Known rows, with every way that one mark hangs from another
q113(q644(q337(q52(q559(q822)) q935))): [  4.4   9.2 -23.9 -22.4  -5.5 -19.6  25.2  -3.1  28.1  17.7 -36.2 -51.9
 -16.0   5.9  17.0 -34.9  -5.1 -19.5  59.8 -27.8   3.4   3.5 -32.8  -9.2
  -7.4   5.7 -21.0  -3.4  13.3   7.4 -14.9  -2.0]
q644(q113 q337(q52)): [ -0.4   6.9 -26.1 -30.5  -8.0 -17.6  25.0   5.1  29.9  15.7  -9.2 -40.3
  -3.5   0.3   4.2 -18.0   2.4 -28.9  43.7 -18.8 -19.9  -2.5 -16.1  -7.1
  -5.5   5.5 -22.2  -4.2  10.2  -2.6 -11.8 -16.1]
q559(q176(q834) q822 q935): [  5.5  -2.8  15.8  40.1  30.2  24.6 -35.2  -1.4 -28.3  15.0  -1.4  14.0
 -19.7  21.4   1.8  -9.4  -9.7  39.9  25.2   2.0  -9.5  25.8 -24.7  14.3
  15.9 -13.6  -1.4 -18.9   3.3  13.5 -19.1  20.8]
q52(q559(q176(q834) q822 q935)): [  7.1  -4.4  20.4  42.5  33.4  15.9 -29.1  -2.4 -28.7  17.8 -23.0  -2.2
 -25.9  20.8   0.3 -19.0 -14.2  42.0  20.9  -8.2  10.8  22.8 -35.5  13.9
  13.5  -9.3   5.3 -13.9  10.0   8.4 -18.8  28.2]
q822(q834(q176)): [  4.7  -9.1  12.4  11.0  16.8   0.6 -22.0   3.1 -18.7   7.5   0.5  10.1
   8.8  -7.0 -13.0  14.2  -3.2   8.8 -37.6   2.4  15.9   8.5 -30.5  -4.7
  24.1 -19.5   5.6   4.2   3.9 -21.0  -8.5   3.9]
q113(q644): [ -0.4  16.5  -6.9 -15.0  -4.9  -7.3   7.8   5.0  18.3  -2.9  -0.1 -13.4
   5.3  -4.0   6.0  -0.7   6.3 -12.4  24.3  -4.5 -10.2  -2.6  -3.1   0.5
  -2.4   0.6  -7.9  -2.9   4.9  -3.7 -12.8 -10.6]
q644(q113 q337(q52 q935)): [  2.8   8.6 -26.7 -33.6  -3.3 -18.8  39.4   3.5  34.9  22.0 -34.5 -44.2
 -13.9   1.7  15.3 -33.4  -0.3 -32.1  52.8 -27.2 -16.5  -1.9 -23.3  -5.9
  -7.3  11.9 -25.0  -0.3  11.3  -0.2 -10.7 -15.2]
q834(q176(q559(q935))): [ -5.2 -10.8  14.8  32.1  15.9  14.0 -15.8  15.5 -39.3  12.8 -16.6  14.1
   1.7  17.7  -4.7 -13.5  12.1  25.5 -12.5  -3.1   0.0  13.6  -9.4   1.8
  10.3 -13.2  -3.8  -2.6  -5.8  -8.4 -15.1   9.7]
q337(q52(q559(q176(q834))) q935): [ 12.9  -5.1   6.3  20.4  37.9  -1.6   8.3  -8.4  -5.9  34.8 -40.1 -22.0
 -33.9  18.3  -5.2 -29.7 -10.6  10.5  26.9 -24.1  11.3   4.3 -47.7   7.9
   8.7   6.7  -1.9   5.0  11.0   3.7  -0.9  16.0]
q834(q176(q559(q935(q337))) q822): [ -8.0 -17.7   8.8  41.7   7.9  15.9 -26.2  14.9 -53.9   7.5 -30.1  24.5
  -2.2  31.0  -4.3 -13.6  10.3  31.8 -19.8   7.1   0.4  25.7  -3.9  11.2
   9.1 -30.9  -8.7   1.4  -6.6  13.0 -22.1  16.9]
q559(q822 q935): [ -1.9   1.8   1.3  13.3  -1.0  16.5 -13.4  -0.5 -13.0   5.5  -6.1   3.6
  -8.5  11.2  13.0 -10.1  -8.3  21.8  16.6   0.5  -2.4  22.5  -2.4   7.9
   2.0  -4.4  -6.6 -13.8   5.1  13.1 -11.1  15.7]
q559(q176 q822(q834) q935(q337(q52))): [  9.9  -0.4  18.8  11.6  25.2  23.7 -25.1  -6.3 -23.1  38.3 -11.7   0.0
 -21.1  27.0  -7.6  -0.6 -23.4  26.0  23.7   0.5 -12.0  49.3 -36.6  25.8
  27.5 -18.4  -2.4 -15.2  13.6   2.2 -17.2  31.2]
q644(q113 q337(q52(q559(q176)) q935)): [  9.6   6.8 -12.5 -24.0  21.8 -19.9  33.0   4.2  26.0  34.2 -47.8 -54.6
 -22.2   5.2   6.5 -37.9  -6.4 -20.4  58.7 -34.6  -1.5   4.8 -45.6  -1.0
  -0.5  12.1 -14.3  -2.2  21.1  -6.3 -14.8  -4.1]
q337(q52(q559(q822(q834)))): [  7.5  -5.6  -1.4   5.2   4.6  -2.8 -13.6 -18.4  -6.1  14.7  -6.6 -22.8
 -11.1   5.9  -9.3  -1.4 -19.7   9.8   0.3 -13.0  15.4  13.1 -39.5   3.3
   9.9 -11.2  -6.5   0.7  12.9   7.7   0.2  19.6]
q176(q559 q834): [ -9.4 -11.4   4.1  37.0   5.1   9.1 -23.9  -3.9 -30.9  -9.8  -2.5  15.6
  -4.3  21.9  -5.9  -6.8   8.9  20.6  -2.3  -5.0  -8.6  -6.9  -8.4   2.9
   3.7 -20.5  -9.5  -2.8 -16.9  12.9 -10.4   3.3]
q337(q52(q559(q822)) q935): [  9.5  -1.0  -6.3   2.8   3.5  -5.8  12.6 -19.3   3.3  25.0 -36.3 -29.4
 -27.4  13.7   8.0 -27.3 -17.6   4.8  26.7 -21.8  15.7  10.1 -32.8   4.3
  -0.8   6.9 -10.5   4.1  12.7  18.6   2.4  18.9]
q337(q52(q559(q176)) q935): [ 16.3  -1.0   5.3   3.0  34.4  -4.5  17.8  -4.7   2.0  36.3 -39.3 -29.1
 -26.3  13.4  -3.8 -27.8 -11.9   2.6  27.9 -23.7  14.0   9.9 -41.3   9.0
   4.2  11.7   0.8   5.6  15.9  -0.6   4.4  16.1]
q644(q113 q337(q52(q559(q822(q834))))): [  2.2   2.0 -19.1 -21.6  -3.1 -19.1   3.7  -7.7  18.7  13.9 -18.5 -49.0
  -7.9  -1.8   2.2 -12.8 -12.8 -13.0  32.7 -24.6   0.3   8.9 -45.1  -4.0
   4.6 -10.2 -20.3  -7.2  19.9  -0.6 -18.5  -0.6]
q113(q644(q337(q52(q559)))): [ -0.7   5.4 -23.0 -24.5  -2.5 -21.7  25.6   7.3  29.0  13.8 -22.0 -49.8
  -5.1  -0.9   3.6 -25.6   5.3 -25.6  45.5 -23.1   0.0  -4.0 -23.9 -11.4
  -8.3   5.3 -14.3  -3.4  12.3  -7.1 -11.3  -9.8]

Rows
[  5.5  -9.6   5.2  37.5  30.1   7.7 -31.4  -0.6 -25.8  -3.4   3.5  16.3
  -8.6  13.1 -13.5   2.0   1.3  24.1  -3.9   7.9  -0.1   6.5 -22.3   6.6
   9.2 -21.5   0.7  -2.6   1.0  13.7 -10.3   9.5] => q559(q176(q834(q822)))
[  0.2  -0.1  13.1  12.4  -3.4  10.5  -6.5  -3.8 -16.1  19.9 -39.9  -9.2
 -24.1  21.8  13.4 -19.9 -16.4  25.7  20.8  -6.4   7.9  31.5 -10.0  17.7
   5.4  -4.2   1.0  -8.7   7.4  13.1 -16.8  28.1] => q52(q559(q822 q935(q337)))
[  8.3  -1.3  -5.5  -2.9  12.5  -8.5  26.0  -6.3   8.1  27.9 -44.2 -30.7
 -23.5   9.0   3.2 -30.6 -10.8  -3.6  20.2 -26.9  17.2   2.3 -29.1   3.7
  -2.9  13.8  -5.5  10.5  12.5   4.7   6.4  12.3] => q337(q52(q559) q935)
[-12.3 -16.8  -4.2  48.6   5.1  20.7 -23.3   4.6 -46.2   5.5 -29.1  16.8
 -19.2  45.1  -4.1 -23.7   7.4  30.9   6.4  -3.1 -16.8  17.6  -6.4  19.4
   4.3 -29.6 -21.6  -4.3  -9.0  32.7 -17.9  20.3] => q176(q559(q935(q337(q52))) q834(q822))
[  9.2  -2.4   8.4  12.8  35.9   5.4   4.8   5.9  -8.4  36.1 -26.7 -24.4
 -21.2  15.9 -10.8 -23.5  -8.0  15.2  22.9 -18.0   7.7  18.2 -30.5  11.9
   5.4   7.8   2.8  -4.3  19.8  -6.7  -1.5  20.8] => q337(q52(q559(q176 q935)))
[  6.6   1.5  25.2  14.7  24.1  25.0 -31.3  -1.8 -27.2  26.5 -14.1  10.4
 -14.9  21.0  -1.3   3.0 -22.2  31.6  15.3   6.1  -7.7  48.2 -28.8  24.8
  27.5 -22.3   4.8 -17.4   8.8  -0.6 -23.1  29.7] => q559(q176 q822(q834) q935(q337))
[ -7.8  -5.6  15.2  21.8  -2.6  22.8 -30.8  -3.4 -39.8   6.3 -19.2  14.1
  -7.8  29.6   3.4  -3.1  -9.2  31.4   4.0  -0.1  -8.9  35.2 -12.2  21.7
  15.6 -30.6  -8.7 -13.0  -6.4  12.4 -23.3  24.4] => q176(q559(q822(q834) q935(q337)))
[ -7.7  -6.8   8.7  26.9   6.0  20.8 -33.8  -1.7 -37.6  -4.0  -6.4  10.4
   2.3  17.9   0.4  -1.5  -6.9  32.0  -2.8  -4.3   0.7  24.8 -17.2  11.4
   9.8 -29.0 -11.1 -12.6  -1.0   8.3 -17.8  21.8] => q176(q559(q822(q834) q935))
[ 16.6   0.3   4.9   8.5  25.1  -2.0   4.0 -16.4  -3.1  34.1 -31.7 -27.8
 -30.0  17.9  -0.7 -24.6 -20.4  12.5  34.7 -19.8  13.0  16.3 -45.9   9.3
   6.6   5.7  -3.7   0.6  16.2  13.0   0.3  22.8] => q337(q52(q559(q176 q822)) q935)
[-11.3 -17.3  -6.2  50.1   4.4   7.2 -35.4  -2.5 -42.6 -22.9  -3.6  21.5
  -0.8  23.3  -8.0  -5.0  10.0  28.2 -15.0   2.1  -1.9  -3.3  -7.0   3.3
  -0.6 -34.1 -15.6   0.9 -14.2  28.7 -12.9   7.3] => q176(q559 q834(q822))
[  2.9  -2.3   3.0  -4.2  -3.6  -3.7  13.6  -6.8   1.1  29.5 -30.5 -20.7
 -23.6  21.9  -3.3 -14.7 -10.5  -2.6  16.8 -10.1  -0.8  13.4 -13.1  13.5
   5.5   2.4  -0.9   3.5   5.7   5.5  -1.7  13.9] => q935(q337(q52(q559)))
[  5.7  -3.1  -5.0   6.6  -1.2  -3.7  -3.4 -16.7  -2.3  17.4  -9.2 -25.8
 -16.2  13.0  -3.6 -10.6 -14.6   8.1  16.8 -13.0  10.3   8.5 -24.4   2.8
   0.2  -0.3  -7.7  -1.2  10.6  15.5   1.4  16.3] => q337(q52(q559(q822)))
[  3.5  -9.8  18.8  41.4  34.2  14.9 -20.6   8.2 -33.6  18.5 -46.8   4.1
 -28.1  28.0  -2.7 -22.5  -7.4  36.5  10.2  -4.0   8.9  26.9 -25.4  22.0
  13.0 -15.7   8.0  -5.5   9.3   9.8 -20.9  27.7] => q52(q559(q176(q834(q822)) q935(q337)))
[  0.5   1.9   1.5   6.6 -10.4  18.0  -3.5  -6.7 -10.0  30.5 -17.4  -4.4
 -23.4  30.7  10.3 -16.4 -14.4  15.6  33.9  -1.3 -17.3  34.8  -4.1  19.4
   8.0  -3.5 -12.4 -11.4   5.1  19.9 -10.2  21.7] => q559(q822 q935(q337(q52)))
[ -3.7 -12.2  12.8  25.3   9.2  14.5  -7.4  10.8 -37.2  34.6 -24.9   7.5
 -10.5  34.0  -8.0 -18.9   7.7  18.7   1.6  -5.0 -12.1  23.3 -11.4  10.2
  15.3 -12.3  -9.2  -0.7  -6.2  -2.1 -15.5  14.7] => q834(q176(q559(q935(q337(q52)))))
[  3.4  -7.3  23.0  21.2  11.2  11.4 -23.6  -1.6 -31.2  26.1 -39.6  -0.4
 -17.0  15.4   3.7  -9.6 -19.0  32.1  -9.6  -4.6  20.2  37.5 -33.8  14.3
  24.9 -20.2   6.2  -6.1   9.8  -4.0 -23.8  30.1] => q52(q559(q822(q834(q176)) q935(q337)))
[ 10.5  -4.1  -2.5   1.9  10.1  -6.0   3.2 -20.4  -1.2  22.6 -34.2 -26.7
 -21.6   7.9   2.5 -17.4 -22.5   7.1  11.3 -22.2  23.4  13.4 -47.2   5.5
   8.0  -3.5  -8.1   5.0  15.3  10.4   0.7  21.2] => q337(q52(q559(q822(q834))) q935)
[ -7.2 -17.6   3.0  46.0  14.6  13.6 -28.1  17.2 -52.7  -1.8 -19.3  22.1
   5.9  20.3  -7.6 -12.8  13.7  33.0 -26.6   2.9   8.4  16.4  -9.0   2.9
   5.6 -28.8  -9.4   1.0  -2.1   9.7 -16.7  13.3] => q834(q176(q559(q935)) q822)
[  6.8 -10.8   4.8  26.8  19.1   2.2 -13.0  -6.5 -20.4  25.1 -27.8  -6.7
 -28.4  31.5 -13.5 -13.0  -8.9  16.8  12.7  -3.2  -0.5  16.9 -29.0  18.7
  11.5 -15.1  -1.8   1.8   5.4  18.6  -9.0  20.3] => q935(q337(q52(q559(q176(q834(q822))))))
[ 13.2 -10.8  -1.3  29.0  37.9  -2.3  -0.6  -6.6 -14.6  23.4 -42.1 -16.8
 -30.3  19.8  -7.7 -28.1  -8.7  16.3  16.6 -19.7  17.3   6.9 -46.6   9.1
   5.4  -4.9  -6.1   7.3  13.9  17.3  -1.7  19.8] => q337(q52(q559(q176(q834(q822)))) q935)
[-11.4  -8.6  10.5  44.9  -4.2  27.0 -31.7  -5.3 -43.7   6.3 -20.8  21.4
 -21.7  43.2   8.9 -17.6  -2.0  39.0  19.8  -0.5 -20.4  23.3  -4.4  20.2
  10.7 -27.2 -14.6 -14.1 -17.1  28.4 -26.0  21.5] => q176(q559(q822 q935(q337)) q834)
[ -5.5 -19.4  -0.1  40.3   7.5   3.4 -32.3   6.9 -46.8  -8.6  -4.8  20.3
  10.5  16.7 -13.6   0.2  12.1  24.4 -33.8   7.6  10.6   6.6 -11.1  -2.7
   5.9 -30.9  -9.2   7.1  -7.1  13.9 -13.8   7.8] => q834(q176(q559) q822)
[  2.6  -0.2 -12.1  -5.7   9.3  -9.3  -1.2   9.3   3.4  23.4 -25.1 -39.1
  -4.5   2.8   2.8 -23.0  -2.3  -1.7  29.0 -20.9  10.2  19.7 -48.3 -10.0
  11.8 -11.5 -14.9  -8.8  18.1 -13.5 -26.8   5.3] => q113(q644(q337(q52(q559(q822(q834(q176)) q935)))))
[ -2.6   6.8 -19.9 -19.0   5.5 -11.6  27.2  15.6  23.3  19.8 -33.7 -48.7
  -8.9   3.4   9.1 -36.4   5.7 -17.7  51.0 -25.9  -0.6   6.2 -21.9  -7.8
  -7.7   8.8 -14.4  -8.7  17.0  -9.6 -16.0  -4.0] => q113(q644(q337(q52(q559(q935)))))
[ -1.0   5.4 -18.4 -14.9   2.9  -8.0   5.1   5.5  15.3  15.3 -23.9 -45.4
  -6.3   1.5   7.5 -23.8  -6.9  -6.6  41.4 -22.5   5.1  17.5 -39.0  -5.1
   2.6  -8.4 -17.7 -11.2  19.9  -5.6 -21.8   5.7] => q113(q644(q337(q52(q559(q822(q834) q935)))))
[-11.0 -10.7   5.8  37.1   5.9  21.1 -11.3   2.7 -34.9  20.1 -27.5   9.9
 -23.0  43.8  -1.6 -25.2   5.1  24.6  20.7  -9.5 -23.2  15.0  -7.3  18.7
   9.0 -15.3 -16.4  -6.9 -11.6  15.9 -17.3  16.0] => q176(q559(q935(q337(q52))) q834)
